Each row comes from the steps of one path. Every step used is in the known rows, and no mark comes twice. Write the path behind each row, first mark first.
Known rows
duso -> nalol -> dokep -> ragavo: [ -8, -11, -51,  22,  -5,  -6,  -9,   1,  54,  19, -15,  17,  -7, -16,  12,
 -12, -12,   8,   0,  78,  14, -12, -18, -15,  -5,  17,  -9,   6,  12]
nalol -> dokep -> ragavo -> fifaz -> zinogi: [ -4, -11, -41,  -3,   7,   0,  -3,  -5,  -9, -27,  -4,   6,  13,  -2,   4,
 -10, -14,  14,   4,  65, -48,  -9,  12, -22,  -5,  52, -16,  25,  56]
fifaz -> zinogi -> dokep: [ 28,  -9, -20,   7, -22,   4,  -4, -24,  42, -17,  45,   1,  -8,  -2,  -7,
 -10,   4,  -3,  -9, -22, -11, -20,  15,   1,  -7, -34,  -8,  -5,  -9]
duso -> ragavo: [  5,  -3,  40,   3, -11,   8,  -6,   3,  30,  23,   5,  20,   6,  -3,   8,
 -29,   4,   5,  10,  23, -38,   5,   9,   7,  -2, -15,   3, -11, -40]
fifaz -> zinogi: [ -3,   4,  -9,   4, -20,   2,  -4,  -2,  30, -21,  11,  -5,   8,   0,  -1,
 -10,   7,   7,  12,  19, -16, -16,  14,   9,  -3, -18, -10,  -2,  -6]
dokep -> ragavo -> fifaz -> zinogi: [  7, -15, -42, -10,   2,   2,   1,  -8, -21, -31,   7,   1,   4,  -6,  -1,
 -13,  -6,   3,   9,  41, -28,  -9,  14,   4,  -1,  16, -19,  12,  53]
vuzu -> zinogi -> duso -> nalol -> dokep: [-23,  47, -49,   8,  14,  -4, -14,  25,  41,  31, -24, -14,  -5,  23,   8,
  -2,  -7, -13,  -4, -21,  47, -10, -35, -22,  -6,  35,  11,  -4, -21]
duso -> ragavo -> fifaz -> zinogi: [  3,  -2,  25, -13,   7,  18,  -3,  -2, -31, -18,  16,   7,  20,  -5,  -7,
 -35,  -4,   2,  14,  22, -56,  -3,   9,   3,   0,  21,  -6,  -3,  11]
dokep -> ragavo: [  7, -17, -27,   5, -18,  -9,  -2,  -3,  43,  11,  -6,  16,  -9,  -5,  16,
  -4,   1,   3,   6,  42,  -8,   1,  15,   9,  -4, -19,  -7,   5,   2]
vuzu -> ragavo -> fifaz: [ -7,  13,  45,  11,  13,  21,   9, -26,   5,  25,  -5,   4,   3,   1,   9,
  11,   1,   8,   5,   7,  25,  22,   9,  -4,  -3,  28,   5,  -3, -21]
nalol -> duso -> ragavo -> dokep: [ 32,  -3,  47,  11, -16,  12, -11,  19, -19,  38,  15,  12,   2,  -4,   8,
 -18,  17,  30,   9,  -9, -39,   5,  22,  15,  -3, -79,  15, -14, -57]
dokep -> ragavo -> fifaz -> zinogi -> zazad: [ 40, -50, -56, -11,  -9,  -7,  10, -32, -40, -31, -21,   1,   4, -24,  -5,
 -13, -10,   6,   3,  39, -28,  -1,  14,   7,  16,  12, -13,  14,  59]
fifaz -> zinogi -> zazad -> ragavo -> dokep: [  8, -41,  37,   9, -27, -12,  14,  -4, -16, -19,  -8,   1,  -5, -13, -14,
  15,  13,  14,  -2, -53,  -5,  -6,  10,  32,  15, -55,  -9,  20,  -4]
fifaz -> zinogi -> duso -> nalol: [ -3,  32, -46,  20,  -4,  -1,  -5, -10,   5, -12,   3, -23,  -6,  15, -14,
 -21,  -2, -25,   7,  -5,  25, -30, -31,  11,  -3,  -1,  -9, -15,  10]
duso -> nalol -> dokep -> ragavo -> fifaz -> zinogi: [ -7, -10, -67,   7,  14,   7,  -6,  -3,  -9, -23,  -5,   1,   5, -16,  -2,
 -22, -21,   4,   4,  74,  -3, -19, -15, -18,  -2,  53, -21,  15,  64]
duso -> nalol -> dokep: [-24,   5, -22,  24,  -1,   3, -13,   7,  53,  27,  -4,  12,   2,  -9,   5,
  -7,  -5,  12,   0,  59,  23,  -4, -21, -17,  -6,  22,  -1,  -4, -23]
nalol -> vuzu -> zinogi -> zazad -> ragavo -> fifaz: [-23, -32,  27, -37,   1, -21,   6,  16, -44,  -3, -39,   6,  -5,  -9,   8,
  45,  -4,  -5,  -5, -34,  51,  15,  -7, -19,   4,  -1,   4,  14,   9]
zazad -> ragavo -> fifaz -> zinogi -> vuzu: [-61,  19,  49,  -4,  11, -11,   6,  27, -41, -20,  47,   2,  23,  25, -11,
  21,   4,  29,  -4,  12, -16, -11,  25,  -1,  -5,  29,  -8,   4,  47]
nalol -> dokep: [-21,   2,   5,  15,  -9,  -2, -13,   6,  52,  23,   0,  16,  11,   5,  13,
   2,   1,  21,   3,  45, -20,   7,  11, -17,  -7,  23,   6,   5, -31]
dokep -> ragavo -> fifaz: [  2, -25, -31,  -5,   6,  -5,   0,  -2, -10,   9,   0,  20,  -1,  -8,  11,
  -2,  -4,   3,   4,  53, -13,  15,  12,   1,  -2,  20,  -5,   8,  28]
bulu -> zinogi -> vuzu -> ragavo -> dokep: [ 25,  44,  65,  10,   4,  19,  11,  26,  12, -14,   6, -24,   8,   4,  -2,
  29,  11,  21, -24, -44,  -7,   7,  11,  18,   6, -50,  12,  -3, -44]
vuzu -> zinogi -> zazad -> ragavo -> dokep: [  3, -34,  32, -10, -17, -18,  14,  29,   9,  20, -28,   6, -12,  -6,   4,
  31,  13,  14,  -7, -89,  35,  13,   7,  24,  12, -55,   6,  17, -34]
zazad -> ragavo -> fifaz: [-61, -20,  54,   2,   9, -11,   3,   8, -16,  26,  11,  18,   2,   6,   3,
  30,   8,  10,   4,  19,   5,  23,  11,   0,  -5,  26,   5,   1,   2]
fifaz -> zinogi -> zazad -> ragavo: [-17, -38,  33,   8, -31, -19,  13, -19,   6, -15, -13,   2,   3, -15, -11,
  15,   9,  12,   4,   0,  -6,  -7,  16,  14,   9, -23,  -8,   6,  12]
bulu -> zinogi: [ -4,  -9,   9,  -5, -10,  -1,  -6,  19,  38, -16, -18, -17,   7, -18,   0,
  19,  10,  -1,  -1,  31, -26,  16,   8,   7,   0, -26,  12, -19, -31]
duso -> nalol -> vuzu -> ragavo: [  3,  29,  26,  14,  -7,  20,   0, -25,  33,   2, -20,  -1, -20, -16,   9,
   5,  -9, -20,   3,  13,  89, -17, -35, -12,  -7, -26, -12, -12, -36]
zinogi -> vuzu -> ragavo -> fifaz: [-14,  45,  51,  11,  18,  13,  10,  -4, -14,  22,  28,   4,  14,  19,   9,
  13,   1,  30,  -9,  11,  18,  14,  17,  -7,   0,  36,   7,  -5,  -3]
fifaz -> zinogi -> vuzu -> ragavo: [ -2,  61,  44,  15,  -8,  17,  10, -10,  27, -15,  28, -13,  16,  20,   1,
  -1,   5,  25,  -3,  -5,   6, -26,  23,   3,  -3,  -8,  -8,  -4,  -2]
bulu -> zinogi -> fifaz: [ -9, -24,  16,  -2,   5,  -3,   0,  13,  68, -15,   8, -12,  16, -50,  -1,
  22,  13,  -3,  -7,  30, -23,  34,  18,  16,  -3,  -4,  14, -20, -11]
duso -> nalol: [-11,  -1, -22,  21,  -9,   2,  -7,   4,  41,  22,   5,   5,  -7, -13,   2,
 -12,   4,  -2,   5,  36,  44,  -2, -19,   7,   0, -11,  -4, -20, -24]
zazad -> ragavo -> fifaz -> zinogi -> dokep: [-25, -26,  28,   0,   2,  -6,   5, -19, -13, -13,  48,   7,  -7,   4, -15,
  19,   6,  -1,  -8, -28,  -5,  -2,  15,  -7,  -7,   5,  -4,   2,  28]

Which path is each row?
[ 11,  30,  17,   1,  -4,   3,  -5, -12,  -4, -12,   4,  -9,   6,  24, -11,
 -39,   1, -21,  11, -15, -56, -21,  -3,  10,  -3,  -4,  -1,  -7,  -9]  fifaz -> zinogi -> duso -> ragavo
[  2,  12, -37,  -9,   7,  -5,   3,  14, -39, -34,  38,   1,  17,  14,   0,
 -11,  -6,  25,  -2,  44, -35, -17,  23,  -1,   0,  23, -15,  11,  71]  dokep -> ragavo -> fifaz -> zinogi -> vuzu
[-11,  44, -48,   0,   7,  -7,  -7,  25,  31,  27, -16, -19, -14,  20,   5,
  -5,  -1, -24,   1, -42,  67, -10, -35,   4,  -2,  -2,   8, -17, -20]  vuzu -> zinogi -> duso -> nalol
[  0,  14,  26,  -4,  23,   4,  -7,  -5, -47,  25,   2,  11,   6,  26,  -2,
 -24,  -3, -16,   7,  -2, -43,  20, -10,  -1,  -2,  40,  16, -10, -13]  zinogi -> duso -> ragavo -> fifaz
[-15,  -3,  -8, -12,   1,  -3,   0,  25,  86,  20,  21,   6,   8, -27,  13,
   6,   7,   3,  -3, -20,  30,  22,  19,  14,  -4,   6,   7,  -6, -17]  vuzu -> zinogi -> fifaz
[ 21,  16,  51,  24,  -7,  24,   8, -11,  34,  24,  -3,   6, -10,   1,   8,
   5,   9,   7,  -1, -52,  27,   9,   2,  22,   1, -41,   0,  10, -61]  vuzu -> ragavo -> dokep
[ 21, -16, -24,  -2,   2,   8,  -1, -23, -12, -21,  47,   1,  -3,  -1, -11,
  -4,   2,   0, -10, -17, -15,  -4,  10,  -7,  -2,   6,  -6,  -3,  18]  ragavo -> fifaz -> zinogi -> dokep
[ 43, -35, -33,  -4, -11, -10,  -2,  -9,  50, -24,   2,  -5, -18, -23,   3,
  15,   3, -14, -20,  12, -30,   4,  14,  -1,  -4, -50,   9, -11,   1]  bulu -> zinogi -> dokep -> ragavo
[ -4,  18,  -9, -27, -15,  -2,  -8,  31,  32,  -7, -18,  -2,  -6,   3,  21,
  16,  -2, -11,   3, -21,  42,  -8,  -6, -13,  -8, -33,  -3,   0, -34]  nalol -> vuzu -> zinogi
[-23,  29, -34,  28,   7,  -8, -12,  -1,  28,  34, -11,  -2,  -6,  18,  -1,
  -5,  -7, -11,  -1,  28,  21,  -5, -34, -18,  -6,  38,   8,  -6, -19]  zinogi -> duso -> nalol -> dokep
[  9,   2,  26,  -8,  -1,  18, -11,   2, -57,   0,  17,  -5,  25,  -6,  -5,
 -26,   7,  27,  18,  40, -55,   0,  31,  -9,  -4, -12,   6, -18,  11]  nalol -> duso -> ragavo -> fifaz -> zinogi
[-23,  31, -50,  14,  29,   4, -10,  -4, -36,  -8,   0, -19,  10,  19, -16,
 -13, -15, -12,   0,  26,   1, -14, -33, -22,  -3,  74,  -3,   1,  37]  ragavo -> fifaz -> zinogi -> duso -> nalol -> dokep
[-21, -55,  46, -13,   4, -17,  12,   4, -40, -13, -38, -10,   7, -29, -12,
  49,   6,   6,  -8,  18, -20,  41,   9,   0,  14,   6,  20,  -7,  11]  bulu -> zinogi -> zazad -> ragavo -> fifaz
[  8,  11, -80,   4,  19,  -3,   2, -15, -44, -22,  -5, -16,  -9,   8, -13,
 -23, -15, -30,   5,  22,  14, -21, -31,   4,   2,  31, -16,   1,  69]  dokep -> ragavo -> fifaz -> zinogi -> duso -> nalol
[  9, -29,  36, -23, -20, -18,  10,  31, -15,  -4, -38,   7, -20, -10,   8,
  41,   4,  -5,  -9, -90,  54,   1, -11,   9,   9, -71,  -2,  25, -33]  nalol -> vuzu -> zinogi -> zazad -> ragavo -> dokep
[ 35, -34,  13, -14,  -3,   9,   5, -23, -50, -19, -10,   5,  16, -23, -11,
 -36,  -6,   7,   6,  18, -55,   6,  10,   5,  19,  15,  -2,  -5,  16]  duso -> ragavo -> fifaz -> zinogi -> zazad
[  8,   9, -55,  -5,  12,  -7,   0, -17, -44, -25,  -1, -12,   2,  22,  -6,
 -13,  -6, -19,   6,  10, -31, -11,  -1,   4,  -1,  32,  -8,  13,  62]  dokep -> ragavo -> fifaz -> zinogi -> duso
[ 11,  50,  21,   5,  10,  14,   2, -16,   5, -26, -49, -43, -20,  -1,  -5,
  31, -11, -53,  -6, -14,  60,  -8, -53, -15,  -6, -28,   9, -20, -29]  bulu -> zinogi -> duso -> nalol -> vuzu -> ragavo
[  1,  22,  33,   5,   8,  30,  13, -33,  -5, -15,   2, -11,  11,  -1,  -4,
   0,  -3,   4,   7,  -3,  10,  -2,  11,  -2,  -1,  25,  -9,   3,   6]  vuzu -> ragavo -> fifaz -> zinogi
[ 23, -34, -27,  -6,  -9,   0,   7, -22, -41, -22, -10,  -4,  14, -22,  -8,
  -8,   0,  12,   3,  20, -20,   7,  12,   3,  16,  19,  -4,   4,  25]  ragavo -> fifaz -> zinogi -> zazad
[ 27,   8,  22,  10,   7,  29,  13, -53,   6, -12,  32,  -5,  -7,   1, -10,
   1,  -1,  -3, -12, -40,  14,  -3,   9, -11,  -4,   9,  -3,  -1,   3]  vuzu -> ragavo -> fifaz -> zinogi -> dokep
[ 33, -15,  14,  -9,   7,  18,  -3, -24, -21, -16,  46,  11,   1,  -6, -12,
 -34,  -4,  -6,  -5, -15, -51,  -6,  10,  -7,  -1,   4,  -2,  -6,   8]  duso -> ragavo -> fifaz -> zinogi -> dokep
[-12, -18, -55,  13,  18,   0,  -8,   2,   2,  17, -10,  19,   0, -16,   8,
 -10, -19,   7,  -1,  83,  12,   2, -19, -24,  -2,  57,  -6,   9,  39]  duso -> nalol -> dokep -> ragavo -> fifaz
[-17, -47,  53,  -2, -18, -24,  10,   2,  13, -11, -42, -10,   2, -30,  -8,
  45,  15,   3,  -6,  13, -18,  25,  12,   9,  11, -34,  18, -11, -17]  bulu -> zinogi -> zazad -> ragavo
[ 17,  49,  57,  21,  -3,  17,  14,  11,  16,  22,  27,   7,   3,  21,   6,
   7,  11,  29, -14, -48,  20,  -3,  12,  19,   2, -34,   1,   5, -45]  zinogi -> vuzu -> ragavo -> dokep
[ 32, -37, -42,  -1,   4,  -7,  -1, -26,   1,  11,  32,  23, -19,  -7,   7,
  -1,  -4,  -3, -15,  12,  -7,  13,  11,  -7,  -5,   4,   0,   5,  26]  zinogi -> dokep -> ragavo -> fifaz
[-31, -17,  60,  13, -11,  -9,   5,  22,  14,  23,  10,  20, -12,   7,   2,
  24,  19,  11,   0, -42,   9,   8,   8,  27,  -2, -45,   1,  13, -37]  zazad -> ragavo -> dokep
[-29, -52,  40,  -2,  -3, -21,  11, -14, -35,  23, -15,  19,   2, -14,  -3,
  29,   7,  14,   0,  15,   8,  33,  13,   2,  13,  21,   9,   4,  10]  zinogi -> zazad -> ragavo -> fifaz
[ 30, -21, -58, -23,   9,  -5,   0,   2,  17,  10,  18,  11, -19,  -1,  16,
   4,  -5,  -5, -18, -33,  20,   9,  13, -15,  -7,   0,   2,   7,  20]  vuzu -> zinogi -> dokep -> ragavo -> fifaz
[ 23, -19, -25, -15, -21, -13,   2,   9,  36,  17, -33,  -1,  -2, -14,  13,
   3,   6,  12,   0, -24,  25,  13,  10,   6,  12, -21,   9,  -3, -31]  vuzu -> zinogi -> zazad
[ -7,  -3, -13,  -6,   3,   9,  -1,   1, -22, -23,  17,  -4,  15,  -1,  -7,
  -5,   1,   7,   9,  24, -18,  -1,  11,   1,   1,  24,  -9,   1,  20]  ragavo -> fifaz -> zinogi
[ -4,  13, -52,  -2,  19,  -5,  -4, -14, -33, -20,  -8,  -8,   9,  26,  -5,
 -10, -16,  -6,   0,  34, -51, -10,  -2, -22,  -4,  67,  -6,  27,  61]  nalol -> dokep -> ragavo -> fifaz -> zinogi -> duso
[  0,  32,  12, -24,  31,   3,  -5,  24, -32,  25, -10,  -3,   4,  30,   7,
 -20,  -3, -19,   3, -48, -19,  14, -10,  -7,  -1,  34,  19,  -8, -16]  vuzu -> zinogi -> duso -> ragavo -> fifaz
[-52,  14,  30,   1,  15, -13,   4,  -5, -48, -13,  10, -11,   5,  35, -16,
  19,   3, -14,   8, -23, -11,  -2,  -1,   0,  -4,  37,   1,   5,  36]  zazad -> ragavo -> fifaz -> zinogi -> duso
[ -5,  21, -36, -16,  -6,   2, -11,  34,  33,  -4, -21,  -4, -13, -10,  15,
   4,  -7, -21,   2, -10,  87, -19, -36, -11,  -7, -35,  -8, -10, -27]  duso -> nalol -> vuzu -> zinogi
[  35,   37,   21,  -28,    3,    4,   -9,   39,  -26,   -2,  -19,   -4,
  -16,   30,   10,  -15,   -5,  -35,   -4, -105,    1,  -12,  -32,    4,
   -3,  -53,    5,   14,  -53]  nalol -> vuzu -> zinogi -> duso -> ragavo -> dokep
[ 29,  -7,  44,   5,  -9,  13,  -4,  20,   6,  21,  10,  24,  -4,  -4,   5,
 -28,   8,   7,   5, -29, -40,   4,   2,  27,   4, -45,   0,   5, -57]  duso -> ragavo -> dokep
[-54,  16,   6,  11,  24,  -8,   3,  -4, -50,  -7,   7, -15,  -8,  19, -24,
   8,  -3, -24,   6,  -9,  34, -12, -29,   2,  -2,  37,  -4,  -6,  45]  zazad -> ragavo -> fifaz -> zinogi -> duso -> nalol
[ 38, -11,  15,  -5,  -1,  18, -11, -22, -48,   2,  49,   0,   4,  -7, -10,
 -26,   6,  17,  -2,   1, -53,  -4,  30, -17,  -3, -29,  14, -23,  10]  nalol -> duso -> ragavo -> fifaz -> zinogi -> dokep
[ 31,  19,  33,   8,   2,   4,  -2,  10, -20,  25,   4,   9,  -9,  24,  -5,
 -27,   7, -14,   0, -58, -42,   2, -15,  24,   2, -32,  10,   4, -52]  zinogi -> duso -> ragavo -> dokep
[-29, -34,  26, -21,   5, -20,  10,  15, -19,  24, -28,   6,   0,  -8,   5,
  34,   6,  12,  -2, -32,  35,  27,  13,  -2,  13,  15,  12,   5,   5]  vuzu -> zinogi -> zazad -> ragavo -> fifaz
[ -9,  39, -23, -10,   2, -11,  -7,  24,  31,  24, -14, -14,  -4,  32,  13,
   8,   6, -15,   2, -54,  22,  -1,  -6,   1,  -6,  -1,  11,  -5, -33]  vuzu -> zinogi -> duso
[ -5,  33, -77,   5,  14, -13, -10,  19,  43,  24, -35,  -8, -14,  18,  15,
  -9, -14, -18,  -4,   0,  38, -17, -33, -17,  -6,  27,   3,   9,  13]  vuzu -> zinogi -> duso -> nalol -> dokep -> ragavo
[ -4,  27, -32,   7,   0,  -7, -12,  -2,  -9,   1, -12,  -6, -20,  14,   0,
   0,  -8, -40,   1,   5,  57, -16, -51, -10,  -6, -17,  -3, -13, -14]  zinogi -> duso -> nalol -> vuzu
[ 27, -26, -23,   4, -30,  -6,   5, -25,  10, -21, -15,  -5,   7, -18,  -7,
 -12,   7,  12,   5,  13, -15,  -8,  14,  12,  14, -23,  -8,  -2,  -1]  fifaz -> zinogi -> zazad
